Each row was made from one small tree. Brackets hold a mark, then the marks that hang from it, in alphabetical order. Every link used is in the known rows. Write each row's tree.
Known rows
(kipe geke (kupag sutum)): [-1.78  3.30 -0.97  2.22  0.05  3.65  4.24 -2.83 -1.90  2.22  0.86  0.46
  0.04 -0.74 -0.08 -3.07 -0.30 -1.87 -1.99  0.54 -2.20 -0.47  0.05]
(piral bine lefeg): [ 1.19 -2.40 -2.70  3.50  0.78 -2.18  0.31  2.85 -3.03 -0.25  0.15  2.59
  2.10  0.87 -1.71 -2.85 -0.74 -0.15 -0.24  1.03 -1.32 -0.48  0.59]
(geke (sutum (kupag (lisot bine numo)))): [-1.89  0.74  0.86  3.19  0.13 -2.43  1.16 -0.68 -3.07  2.09  1.65  0.26
  1.82  1.14 -1.94  0.60 -1.63 -0.34 -0.38 -1.85 -0.70 -0.42 -3.15]
(lisot numo): [-1.08  0.48  0.92  2.05  0.16 -3.92  1.36  0.50 -0.14  1.65  1.57  0.47
 -0.26  1.00 -1.81 -2.20 -0.62 -0.76 -0.09 -0.72 -0.24 -0.75 -2.46]
(luze (kupag (lisot numo))): [-3.04 -0.64  1.76  1.15  0.81 -2.92  1.17 -1.43 -1.22  2.54  2.93  0.03
 -0.34  0.27 -2.19 -0.83 -0.84 -2.34  0.02 -0.71 -1.21  1.16 -4.67]
(lisot bine numo): [-2.05  0.06  1.16  3.38 -0.56 -5.95 -0.20  3.83 -0.71  2.10 -1.76  0.62
  0.19  1.23 -1.82 -1.79 -0.29  0.29  0.42 -1.15  0.68 -1.32 -2.04]
(numo lisot): [-2.38  0.47  0.02 -0.12  0.46  0.25  0.11  0.34 -0.26  0.50 -1.37  1.58
 -0.86  0.53 -1.49  1.60 -0.03  1.32 -1.05 -0.71  0.48 -0.77 -1.18]
(kupag (lisot bine (numo kipe)) (sutum geke)): [-7.94  0.54  0.14  4.15 -1.46 -2.41  1.93 -0.41 -4.54  3.12 -0.81 -0.02
  1.66 -0.07 -1.69  1.06 -0.19  0.76 -0.32 -1.84  0.31 -2.47 -3.77]
(kupag lisot (sutum geke)): [-5.31  1.53 -1.41  2.11 -0.92  0.09  1.72 -4.73 -5.01  1.87 -0.07  0.67
  0.56 -0.07 -0.69  3.93 -1.09 -0.57 -1.22 -1.30 -0.51 -0.23 -3.64]
(kipe geke (kupag (lisot bine) sutum)): [-4.35  2.55 -0.43  2.86 -0.52  3.11  3.09 -1.42 -3.01  2.82 -1.72  0.95
  0.64 -0.99 -0.52 -0.03 -0.33 -1.95 -1.79 -0.57 -1.57 -0.62 -1.14]
(numo (kipe kupag) (lisot bine)): [-3.76 -0.48  0.26  1.18  0.13  1.91  0.90  5.67  0.08  1.57 -2.41  1.19
 -0.76  0.00 -1.75 -0.17  0.83  2.94 -0.74 -0.31  1.66 -2.11  0.97]
(geke (sutum (kupag (lisot numo)))): [-1.23  1.05  0.72  2.21  0.65 -0.88  2.41 -3.10 -2.62  1.65  3.97  0.22
  1.57  0.95 -1.89  0.25 -1.84 -1.03 -0.81 -1.58 -1.33 -0.14 -3.58]
(kupag (lisot (numo luze)) (sutum geke)): [-6.99  1.67 -0.36  3.00 -0.92  0.51  3.30 -3.92 -4.08  2.43  0.82  0.15
 -0.73  0.69 -1.01  1.51 -0.42 -1.29 -1.50 -2.62  0.64 -1.75 -4.87]
(luze (kupag (lisot bine numo) (sutum geke))): [-6.53  0.21  0.48  3.88 -0.56 -4.13  1.20 -1.85 -4.35  3.56 -0.03 -0.32
  0.10  0.28 -1.53 -0.12 -0.40 -1.23  0.43 -1.64 -1.25  0.10 -5.15]
(luze (kupag (lisot (numo kipe)) sutum)): [-4.96  0.07  0.90  1.92  0.37 -0.66  2.29 -1.81 -3.18  2.72  3.95 -0.36
  1.06 -0.83 -2.23 -1.35 -0.26 -1.58 -0.76 -0.35 -1.34  0.78 -4.65]
(numo kipe (lisot bine) (luze kupag)): [-4.91 -1.83  1.03  0.15  0.42  1.13  0.23  3.48 -0.31  1.61 -1.96  0.12
 -1.28  0.49 -1.54 -0.47  1.29  3.09 -1.48  0.17  3.30 -1.03  0.08]
(numo luze): [-0.72  0.18 -0.39  0.42  0.04  0.16  0.73 -0.16 -0.68  0.85 -0.10  0.60
 -1.50  1.33 -0.45  0.49 -0.40  0.31 -1.81 -0.06  2.52 -0.02 -0.47]
(lisot (numo kipe)): [-1.81 -0.32  1.23  1.76  0.10 -2.61  2.11  1.37 -0.03  1.75  2.72 -0.09
  0.86  0.55 -1.94 -3.21 -0.33  0.47 -0.41  0.01  0.64 -1.63 -1.37]
(kupag sutum): [-1.45  1.89 -1.48  1.96 -0.40 -0.75  0.54 -1.35 -3.29  1.03  0.31  0.94
  0.62  0.05 -0.71  0.85 -0.59 -0.09 -1.41  0.02 -0.54  0.66 -1.78]
(geke sutum): [ 1.06  0.87 -0.71  1.37 -0.01 -1.24  0.83 -0.62 -1.84  0.42  1.42  1.34
  1.91  1.56 -1.29 -1.51 -1.39  0.24 -1.51  0.05 -0.10 -0.77 -0.77]
(piral bine): [ 0.20 -0.83 -1.37  2.23  0.72 -2.74 -0.57  1.52 -1.81  0.49 -1.48  1.78
  1.02  1.72 -1.61 -1.31 -0.94  0.62 -0.79  0.53 -1.00  0.08 -0.10]
(numo (kipe geke) lisot): [-3.96  0.55  0.90 -0.64  0.50  3.15  2.80 -1.94  0.23  1.13 -0.45  0.63
  1.05 -0.81 -1.32 -1.23  0.36  1.82 -2.20  0.82  0.16 -2.72  1.13]
(numo (kipe (kupag sutum)) (lisot bine) luze): [-5.78  0.81 -0.67  1.83 -0.31  5.52  2.21  4.94 -1.49  1.50 -2.54  0.97
 -1.49  0.02 -1.06  0.54  1.63  2.88 -2.23 -0.77  3.06 -2.27  0.53]

Which tree is each row?
[-5.43  0.77 -1.18  1.61 -0.50  5.54  4.25 -1.12 -3.01  2.15  1.73 -0.12
 -1.09  0.06 -0.43  0.94 -0.03  0.32 -2.23 -0.61  2.22 -1.39 -0.94]
(numo (kipe (kupag lisot (sutum geke))) luze)
[-3.83 -0.04  0.15  0.75 -0.18  0.50 -0.64  3.40 -0.57  0.78 -4.83  1.42
 -1.98  1.26 -1.13  2.50  0.78  2.45 -1.68 -1.27  3.34 -1.60 -0.36]
(numo (lisot bine) luze)
[-7.23  1.28 -0.10  4.47 -1.53 -3.35  1.35 -1.38 -4.68  3.00 -1.94  0.46
  0.73  0.38 -1.50  2.01 -0.48 -0.54 -0.07 -2.62 -0.36 -1.72 -4.54]
(kupag (lisot bine numo) (sutum geke))
[-6.32  1.68 -0.34  3.33 -0.84 -1.39  2.71 -4.02 -4.13  2.55  1.13  0.36
  0.47  0.15 -1.42  1.39 -0.79 -1.52 -0.58 -2.30 -1.14 -1.36 -5.06]
(kupag (lisot numo) (sutum geke))
[-6.43 -0.11  0.45  2.61 -0.02 -1.44  3.01 -3.73 -3.86  3.22  3.66 -0.92
  0.74 -0.37 -1.72 -1.42 -0.40 -1.13 -0.36 -0.78 -1.26 -0.21 -4.71]
(luze (kupag (lisot (numo kipe)) (sutum geke)))
[-3.22  0.20  1.07  2.90 -0.07 -1.13  1.35  3.74 -0.71  2.78 -0.67  1.05
 -0.96  0.57 -1.86 -0.21 -0.48 -1.55  0.25 -1.88  0.06 -0.73 -2.82]
(kipe (kupag (lisot bine numo)))
[-3.35  1.72  1.28  3.14 -0.22  1.37  4.38 -0.15 -1.03  2.87  0.14  1.05
  1.71  0.52 -1.73 -4.07 -0.85 -2.31 -1.44 -1.33 -1.51 -3.09 -1.72]
(kipe (geke sutum) (kupag (lisot bine numo)))
[-4.74  1.04 -0.29  3.37 -0.39  2.16  5.13  0.40 -1.38  2.63  2.91 -0.71
 -1.40  0.85 -0.87 -3.72  0.42  0.08 -1.28 -1.00  1.46 -2.66 -1.28]
(lisot (numo (kipe (kupag (sutum geke))) luze))
[-4.66  0.45 -0.65  1.78 -0.03 -1.12  1.30 -5.02 -4.58  2.54  1.56 -0.20
  0.08 -0.14 -0.85  1.51 -0.95 -1.40 -0.54 -0.52 -1.50  1.40 -4.19]
(luze (kupag lisot (sutum geke)))
[-2.42  0.74  0.81  2.92  0.06 -0.85  1.74 -0.47 -2.75  1.98  1.32  0.09
  0.80  1.55 -1.61  0.64 -1.20 -0.15 -1.15 -2.04  0.82 -0.69 -2.98]
(geke (sutum (kupag (lisot bine (numo luze)))))
[-3.48  0.80  0.80  1.32  0.26  2.04  2.48 -0.98 -1.60  1.71 -1.10  0.21
  2.58 -0.11 -1.33 -1.39  0.00  3.05 -1.91  0.13 -0.08 -2.92  1.39]
(numo (kipe (geke (sutum kupag))) (lisot bine))
[-2.58  0.54  1.70  1.65  0.14 -1.24  3.89 -1.37  0.29  2.32  2.41 -0.36
  1.61 -0.01 -1.52 -4.95 -0.23 -0.29 -1.09  0.69 -0.47 -2.48 -0.39]
(lisot (numo (kipe geke)))
[-3.24  1.02  0.48 -0.20  0.43  3.85  3.44 -2.49 -0.46  0.75  0.52  1.00
  2.90 -0.07 -1.55 -2.94  0.03  1.97 -2.79  0.65 -0.33 -3.63  1.04]
(numo (kipe (geke sutum)) lisot)
[-3.44  0.53 -0.15  1.14  0.34 -0.21  0.58 -3.06 -3.79  2.02  1.99  0.43
  0.41 -0.54 -1.34  1.27 -0.76 -1.79 -1.05 -0.12 -1.55  2.51 -4.11]
(luze (kupag lisot sutum))
[-5.16  1.71 -0.08  3.78 -0.63  1.84  2.54  2.77 -2.55  2.72 -0.71  0.93
 -1.37  0.31 -1.37  0.24  0.24 -1.65 -1.16 -2.31  0.83 -0.81 -3.30]
(kipe (kupag (lisot bine (numo luze)) sutum))
[-2.60 -0.89  0.51 -0.13  0.71  0.74  0.77 -1.82 -1.24  1.66  1.25  0.10
 -1.58  0.76 -1.05  1.32 -0.58 -1.27 -1.64 -0.28  1.52  1.55 -2.70]
(numo (luze (kupag lisot)))
[-2.39  0.06  1.12  2.87  0.09 -1.46  1.83  0.06 -2.93  2.23  2.51 -0.08
  2.68  0.77 -2.13 -0.18 -1.32  0.69 -0.57 -1.13 -0.21 -1.10 -2.39]
(geke (sutum (kupag (lisot bine (numo kipe)))))
[-4.37 -1.78  2.18  1.90  0.27 -3.64  0.58  1.87 -1.55  3.04  1.20 -0.28
  0.82  0.04 -2.37 -1.43 -0.29 -0.39  0.29 -0.36  0.08  0.13 -3.44]
(luze (kupag (lisot bine (numo kipe))))
[-0.94  0.60 -0.04  2.24  0.08 -1.41  0.14 -0.94 -3.57  1.64  0.61  0.62
  1.98  0.93 -1.33  2.55 -1.85  0.43 -0.90 -1.06 -0.30  0.35 -2.02]
(geke (sutum (kupag (lisot bine))))
[-4.10 -2.17  1.12  0.59  0.11  0.49  0.50  1.59 -1.78  2.29  0.28 -0.39
 -0.15  0.35 -1.28  0.57  0.00  1.01 -1.42  0.49  3.05  0.33 -1.11]
(numo kipe (luze (kupag (lisot bine))))
[-4.20 -0.01  1.76  2.59 -0.61 -1.45  3.04  2.02  0.04  2.69 -1.14 -0.44
  0.65  0.61 -1.21 -4.14  0.54  0.99 -1.45 -0.03  2.35 -3.38  0.28]
(lisot bine (numo (kipe geke) luze))
[-5.64  0.10 -0.55  2.40 -0.62 -0.28  0.69 -2.05 -4.29  2.63 -1.30 -0.23
 -1.15  0.73 -0.41  1.96 -0.15 -0.27 -1.25 -1.03  1.44  0.54 -3.07]
(numo (luze (kupag (lisot bine) (sutum geke))))
[-3.52  0.07  1.84  2.96 -0.53 -3.52  2.28  1.68 -0.31  2.90 -0.85 -0.28
  2.00  0.17 -1.61 -4.25  0.07  0.81 -0.52  0.24  0.30 -3.00  0.01]
(lisot bine (numo (kipe geke)))
[-0.21  0.96 -0.19  1.35  0.58  0.38  1.37 -3.43 -3.16  1.16  3.03  0.46
  1.57  0.77 -1.33  2.07 -2.08 -0.41 -1.32 -0.74 -0.90  0.85 -2.44]
(geke (sutum (kupag lisot)))
[-5.60  0.04 -0.51  2.94 -0.65 -2.84  0.10 -2.40 -5.11  2.97 -1.06 -0.08
  0.28 -0.05 -0.89  1.91 -0.65 -0.49 -0.12 -0.88 -0.85  1.12 -3.84]
(luze (kupag (lisot bine) (sutum geke)))
[-5.35  0.13  0.26  4.36 -0.75 -4.22  1.57  0.90 -2.79  3.26 -0.78 -0.74
 -1.31  1.42 -0.90 -2.82  0.43 -0.01 -0.15 -1.43  1.11 -0.98 -3.08]
(lisot bine (numo (luze (kupag (sutum geke)))))
[-1.05  1.07  0.17  0.77  0.51  3.88  4.61 -4.27 -1.43  1.51  3.35 -0.96
  1.69  0.50 -0.27 -2.86 -0.74  1.05 -3.17  1.20  1.22 -1.71  1.74]
(numo (kipe (geke (sutum kupag))) luze)
[-7.04  0.66  0.55  3.24 -1.14  0.31  1.95  1.82 -3.60  2.43 -0.77  0.46
  0.90 -0.07 -1.86  1.19  0.40  0.23 -1.68 -1.64  2.01 -1.69 -3.36]
(kupag (lisot bine (numo kipe luze)) sutum)
[-5.22  0.08  0.84  3.42 -0.30 -2.82  1.91 -2.41 -2.98  3.41 -0.23 -1.21
 -1.67  1.25 -0.69  2.84 -1.08  0.25  0.30 -2.52  1.35 -0.69 -3.30]
(sutum geke (kupag (lisot bine (numo luze))))
[-1.73  1.07  0.55  1.95  0.51  0.86  2.93 -2.78 -2.48  1.61  3.65 -0.04
  0.57  1.42 -1.55  0.41 -1.52 -0.98 -1.59 -1.84  0.28 -0.28 -3.39]
(geke (sutum (kupag (lisot (numo luze)))))
